Each row was made from one walk, in order. Every step used is in the known rows, and no mark comes twice. Write each row's walk.
Known rows
gavev > fonuf > mose: [ -1   6   2 -13   0  -6   2  17  -8  -2  -6   4  19 -18 -10  10  -5  15
  -7   4   4  -2  -4  -6   8 -37]
mutal > mose > kuge: [-12   3  -1  -6   3   2  12   9 -10   3   0  11  11   0   0   1  12   7
   2 -19   7   0   1  10  14 -10]
gavev > kuge > lupa: [-21   8   0  -1   7  18  -5   5  -2  -2   1  -2  10 -12   3  16  13  18
  -4  -7   6   4 -21   8   7   2]
kuge > lupa: [ -7   6  -5   1  -2   3  -1   8   3  -1  -4  -1   6  -3  -2  15   5  10
   3  -9   7   4 -15   7  -7  -2]
gavev > kuge > bepo > mutal > mose: [-11  13   5  -8   7  15   3  -1 -13  -6  18  16  10  -9   1 -21  20 -21
  -8 -12  -1  -6   5  17   9  -9]
gavev > fonuf: [  2   0   4  -6  -4  -6  -3  -1  -3  -5  -6   3   2 -15 -13   1  -5  10
 -11   9   4   2  -7  -2  12  -5]
kuge > mose > mutal > bepo: [ -1   1   9 -14  -3   9   0   1 -16  -5 -17  -6  17 -12   3  -5  18   3
   4  -1  18  16   3  12  -8 -10]
mutal > mose: [  6  -2   4  -8   2   1   8   9 -13   0   9  16   7  -3  -1   7   0  -4
   1 -21   2  -2  -2   1   0 -19]
kuge > bepo > mutal > mose > fonuf > gavev: [  7 -12 -12 -22  -3   0  -8  16 -13  -6  16   8  20  -8  -1 -18   3  -7
   3  -8   3  -7  13  12   7 -33]
gavev > kuge > mose: [-17  -1   5   5   6  17   5   2 -10  -2  -7   5  14 -11   3  -5  11  17
  -5  -7  -1  11  -1   0  13 -23]
kuge > mose > mutal: [ -1  -7   3 -11  -4   3  11  -2 -13  -5 -13   2  15   1  -1 -15  16   1
   0 -14  13  22   6   5  -9 -18]
bepo > mutal > mose > kuge: [-12   8  -7  -7   3   4  10   3  -8  -2   4  11   8   1  -4 -21  22  -8
  -2 -14   3   5   1  10  13 -12]
mose > kuge > bepo: [-19  16   2   1   0   2   3  -1   0  -1  -6  -4  12   2   4 -13  12   4
   0   4   6 -10  14  26  10  14]
gavev > fonuf > mose > kuge: [-17  11  -2 -12   0  -4   5  16  -9   0 -13   0  22 -14  -8   3   5  25
  -6   4   7   0  -2   3  21 -27]
fonuf > gavev > kuge: [-17  -5  -1  -5   7  15 -18  16  -9   3   9  -1  10 -20   6   2   8  11
  -3  -2   3   2  -4   0  15 -19]
kuge > bepo > mutal: [ -3  14  -2   1  -1   2  -2  -7   3  -8   5   0   1   2  -2 -31  14 -26
  -6  10  -4  -6  11  16  -4   7]
fonuf > mose > mutal > bepo > kuge > lupa: [ -8  13   0 -20   3  16  -9  24 -15   1 -19 -10  20 -11  -4  11  25  29
   5  -7  19  11  -9  14 -10 -17]
kuge > bepo > mutal > mose: [  2  12   2  -6   1   3   7   1  -8  -7  15  15   7  -1  -2 -21  13 -27
  -3 -12   0  -7   8  16  -3 -13]
fonuf > mose > mutal: [ -2   2   0 -22   2   0   6  10 -13   1  -2  -2  19  -1   2  -1  12  -1
   3 -10  13  13   3   1  -9 -23]
mose > fonuf > gavev > kuge > bepo > mutal: [-13  -1 -10 -13   2  15 -16  -1  -5  -8  15  -4  14 -12   3 -32  15  -6
  -7  12  -2  -4  10  16  17  -4]
fonuf > gavev > kuge > mose: [-16  -8   1   2   5  17  -6  19 -13  -1  -4   4  21 -20   5  -3  11  19
  -3 -10   4   9   2  -1  12 -45]
fonuf > mose > kuge > lupa: [-23  15 -10  -5   3   4   5  23  -2   2 -12  -3  25  -5  -1  18  14  25
   5 -12  12   2 -12  11   2 -22]

Write each row's walk
[  4 -20  -9 -15  -2  11 -17  24 -16  -2 -14  -6  20 -15  -3  -8   5  38
   5   4   6   5  11   4  10 -42] => mutal > bepo > kuge > mose > fonuf > gavev
[-10 -16  -7  -8   2  16   6  -6 -12  -4  -4   3  19  -5   3  -7   3  29
  -3  -2  -2  10   0   0  22 -15] => gavev > kuge > mose > fonuf
[  7  -4  -9 -20  -1   3   8  -6 -11  -8  14  12  12   3  -3 -22   3  -9
  -1  -6  -2  -7   9  14   7  -5] => kuge > bepo > mutal > mose > fonuf
[-14   2  12 -15   2  21  -4  -2 -20  -3 -12  -6  21 -19   7  -4  25   9
  -1  -1  15  17  -2  13   5  -6] => gavev > kuge > mose > mutal > bepo
[  0   7   8 -27   2   9 -13  14 -21  -1 -20  -7  15 -20 -10  -5  18  28
  -5  10  16  11   2   7   6 -19] => gavev > fonuf > mose > mutal > bepo > kuge
[-17  24  -4  -9  -1  -1   2   4  -3  -8  -5   0  20 -10  -9 -29  18  -5
 -11  13   4  -6   9  20  14 -16] => gavev > fonuf > mose > kuge > bepo > mutal
[-15  -5   6 -12   3  15   7  -5 -18  -5  -7   2  18  -8   3 -15  23   9
  -4 -14  12  25   1   5   5 -14] => gavev > kuge > mose > mutal
[  1   3  10 -19  -3   7 -10  -2 -12  -2  -7 -11   8  -9   4  -1  16  -5
   4   6  16   8  -2  12  -6  13] => mose > mutal > bepo
[ 10 -12 -13 -20  -1   2   7  -5 -10  -6  14  13   7   3  -6 -16   2  -6
  -1 -10  -3   3   0   1   9 -12] => bepo > mutal > mose > fonuf
[  9 -20 -16 -23  -2   0  -7  18 -13  -5  15   9  14  -9  -4 -13   1  -2
   3 -12   2   1   4  -1   9 -39] => bepo > mutal > mose > fonuf > gavev
[-17   8  -5  -6   2   5  10  17  -7   0  -5   9  17  -5  -2  16  14  17
   5 -26  13   2 -14  15   6 -12] => mutal > mose > kuge > lupa
[ -9 -16 -12 -21   7  17 -12  12 -18  -3  20   8  16 -18   2 -13  11   6
  -4 -10  -1   5  -4   0  23 -29] => bepo > mutal > mose > fonuf > gavev > kuge
[-21  10  -8   1  -2   4   3   9   3   0 -12  -5  12  -2  -1  10  15  20
   2  -9  11   4 -13  15   4   3] => mose > kuge > lupa
[  4 -24 -14 -12  -3   7  -9  23 -13  -1 -11   0  17  -6  -5 -14   2  37
   4  -4   3   8  13  -2  10 -47] => bepo > kuge > mose > fonuf > gavev
[-18  12  -6  -7   4   1   8  17  -5   4  -8  -2  20  -3   3   3  10  16
   2  -4   6   0   3   5  12 -23] => fonuf > mose > kuge
[-12 -16  -9 -16   5  16 -18  10 -11   1  10  -3  15 -16   5   0   1  23
  -2   2   2   2  -2  -1  25 -15] => mose > fonuf > gavev > kuge
[ -1   5   6  -3   4  14 -15   7  -8   2 -12  -9  -2  -8  -3  -4  13  22
   0  11   2   0   4   7   5   4] => mutal > bepo > kuge
[-22  16  -7 -10  -1  -1   4  22  -4  -1 -16  -1  27 -16 -10  18  10  32
  -2  -6  15   3 -18  10  11 -27] => gavev > fonuf > mose > kuge > lupa
